In the rows, zero is written as 128.
Known rows, with every step that occurs
J R: [ 81 111 155 138 123 145 125 185 122 185 107  86  77 129  81 113 132 115
 125 154 187 116 132 134]
U J R E: [ 83 110 168 121  92 143 102 159  94 185 114  81  86 131  76 140 163 147
 148 153 214 107 117 141]
J U: [ 86 145 136 120 121 157 134 200 135 162  99 104  88 153  89 115 114 109
 145 168 137  96 106 150]
R U J: [106 121 138 138  95 123 125 177 108 180  95 101  89 167 103 146 118 142
 164 141 156 121  97 135]
E K N J: [148 127 118 127 153 141 167 168 126 163  99 118  82 152  51 135 105 140
  99 136 110  88 114 114]
J E: [100 124 142 163 120 159 139 196 103 172 109  97  89 111  85 123 114 125
 150 133 162 119 117 136]
K J R E: [101 113 180 119  72 159 116 183 107 194 133 109  93 123  83 136 138 127
 114 148 204 116 113 116]
N J K: [ 94 119 104 134 120 153 149 168 113 164  98 117 102 147  57 136 114 147
 148 142 119  96 114 113]
E K N J U: [134 157 119 106 146 144 159 180 137 160  91 115  92 161  48 119 105 121
 114 152  87  70 112 135]
E R U J: [105 105 136 159  97 133 133 182 127 199 112 104  92 146  86 123 128 130
 152 145 153 118  99 130]
J E K U: [114 135 137 183 145 164 132 191 125 153  92 117  74 111  63 109 115 126
 129 123 132 107 136 151]
U J: [105 113 130 132 114 140 125 176 101 168  92 100  92 156  87 150 126 152
 157 152 170  98 108 139]
N K J E R U: [135 107 151 166  54 150 142 209 129 185 127 132 116 109  65  95 109 101
 150 129 147 115 108  99]
E K U J: [120 124 128 151 144 141 117 170 124 148  76 119  77 158  60 138 127 153
 136 146 144  82 126 154]
E K J R: [122 127 152 135 109 154 143 179 136 187 105 117  84 133  43 122 109 126
 107 149 176 106 132 131]
K J E R U: [122 115 151 181  71 159 142 213 123 213 134 125 102 106  89 108 107 105
 131 118 149 130 100 111]
J R E: [ 78 114 176 128 105 156 122 173 110 185 126  85  74 118  81 119 149 124
 125 151 202 125 120 132]
N J E R: [111  98 118 181 114 167 160 207 100 201 117 110 107  98  59  96 121 129
 140 128 139  86 106 110]
K U J E R: [101  97 131 189 119 158  99 199  99 180  99 111  93 108  78 117 157 128
 150 126 160  80 129 144]
U J K N: [112 123 122 117 130 133 102 137 109 147 101 104  86 153  79 173 145 137
 142 142 143 106 131 139]
K J E R: [121 103 138 175  89 175 138 212 114 202 130 125 103  97  75 114 117 112
 125 132 162 104 112 115]

Rows
[124 162 153 106  87 175 149 184 140 162 119 132  94 143  54 121 102 130
 124 164 138  98  91 142]
R E K J U
[127 161 132 118 106 163 152 194 147 163  96 133  95 154  55 120  88 120
 125 165 123  87 104 145]
E K J U
[119 125 145 140 122 152 116 161 115 148  96 118  76 145  60 137 143 161
 135 145 156  94 113 148]
R E K U J
[112 106 181 104  54 148 119 180 114 167 123 116 100 129  59 119 141 123
 129 159 205 103 121 101]
N K J R E
[106 125 151 130 115 154 159 165 115 184 112  98  87 125  30 103 127 150
 121 146 166  98 114 124]
N J R E K
[102 117 138 168 116 146  92 192  83 161  85 108  93 123  91 143 144 139
 161 125 161  88 126 149]
K U J E
[115 134 149 133 124 166 163 163 132 157 121 109  70 129  58 118 112 146
 120 151 158 126 103 139]
R E K
[113 111 127 145 111 129 111 145 133 178 121 107  87 148  79 143 149 118
 137 133 128 128 124 129]
E R U J K N
[ 88 108 159 124  97 149 134 180  95 195 117  93  93 127  67 118 144 142
 129 144 181  97 110 112]
N J R E
[139 133 154 125  93 169 158 173 126 168 126 133  85 136  61 137 103 149
 109 149 159 119  93 122]
R E K J
[103 126 162 129 107 147 127 147 109 173 108  86  80 129  39 123 141 158
 139 152 199 108 120 151]
U J R E K
[108 143 140 109  91 157 130 208 131 172 103 129 103 156  90 132 104 111
 134 165 137  88 101 134]
K J U
[122 127 171 113 120 136 114 135 113 165 117  85  70 134  52 145 157 144
 115 144 187 109 131 147]
U J R E K N
[116 131 132 125 110 117 104 139 117 160 102 103  87 165  93 170 135 130
 150 132 127 133 123 133]
R U J K N
[115 142 124  99 128 139 137 192 120 167  94 112  96 163  86 133 122 110
 122 151 103  68 105 124]
K N J U
[133 108 139 114  81 146 140 194 123 153 104 136 104 152  69 132 106 127
 135 161 161  93 110 102]
N K J
[100 108 141 166 109 145 153 194 146 198 128 110  78 135  92 100 114 107
 126 144 142 134 105 121]
E R U
[115 110 138 152 102 136  92 190  95 134  77 114 102 126  68 126 146 136
 176 136 162  72 134 135]
N K U J E
[106 120 135 155 109 147 121 182  82 170  95  92 102 119  82 141 128 145
 172 131 173 100 112 144]
U J E
[112  91 134 174 100 150  98 196 108 154  94 117 102 111  52 101 154 126
 165 140 161  66 136 130]
N K U J E R
[102 117 149 192 104 155 149 203 126 203 129 104  87 101  89  91 118 102
 143 122 146 139 109 127]
J E R U
[133 118 147 137  73 153 135 200 104 155 108 127 113 119  65 124 107 123
 153 138 163  95 114 108]
N K J E
[128 122 140 126 148 134 146 161 126 180  98  98  77 141  40 122 125 127
  94 136 141  88 138 119]
E K N J R
[101 119 146 150 138 134 100 167 124 168  77 102  74 144  48 124 144 140
 131 146 172  83 150 158]
E K U J R
[ 94 142 116 116 117 148 149 207 116 171  88 113 104 158  74 116 108 124
 149 160 115  69  96 129]
N J U
[ 99 105 136 184 119 174 147 202 118 191 127 101  88  91  74  96 124 114
 134 134 161 111 119 132]
J E R
[ 97 130 170 135 119 160 147 159 130 176 122  89  66 118  45 106 133 133
 115 152 187 127 127 144]
J R E K
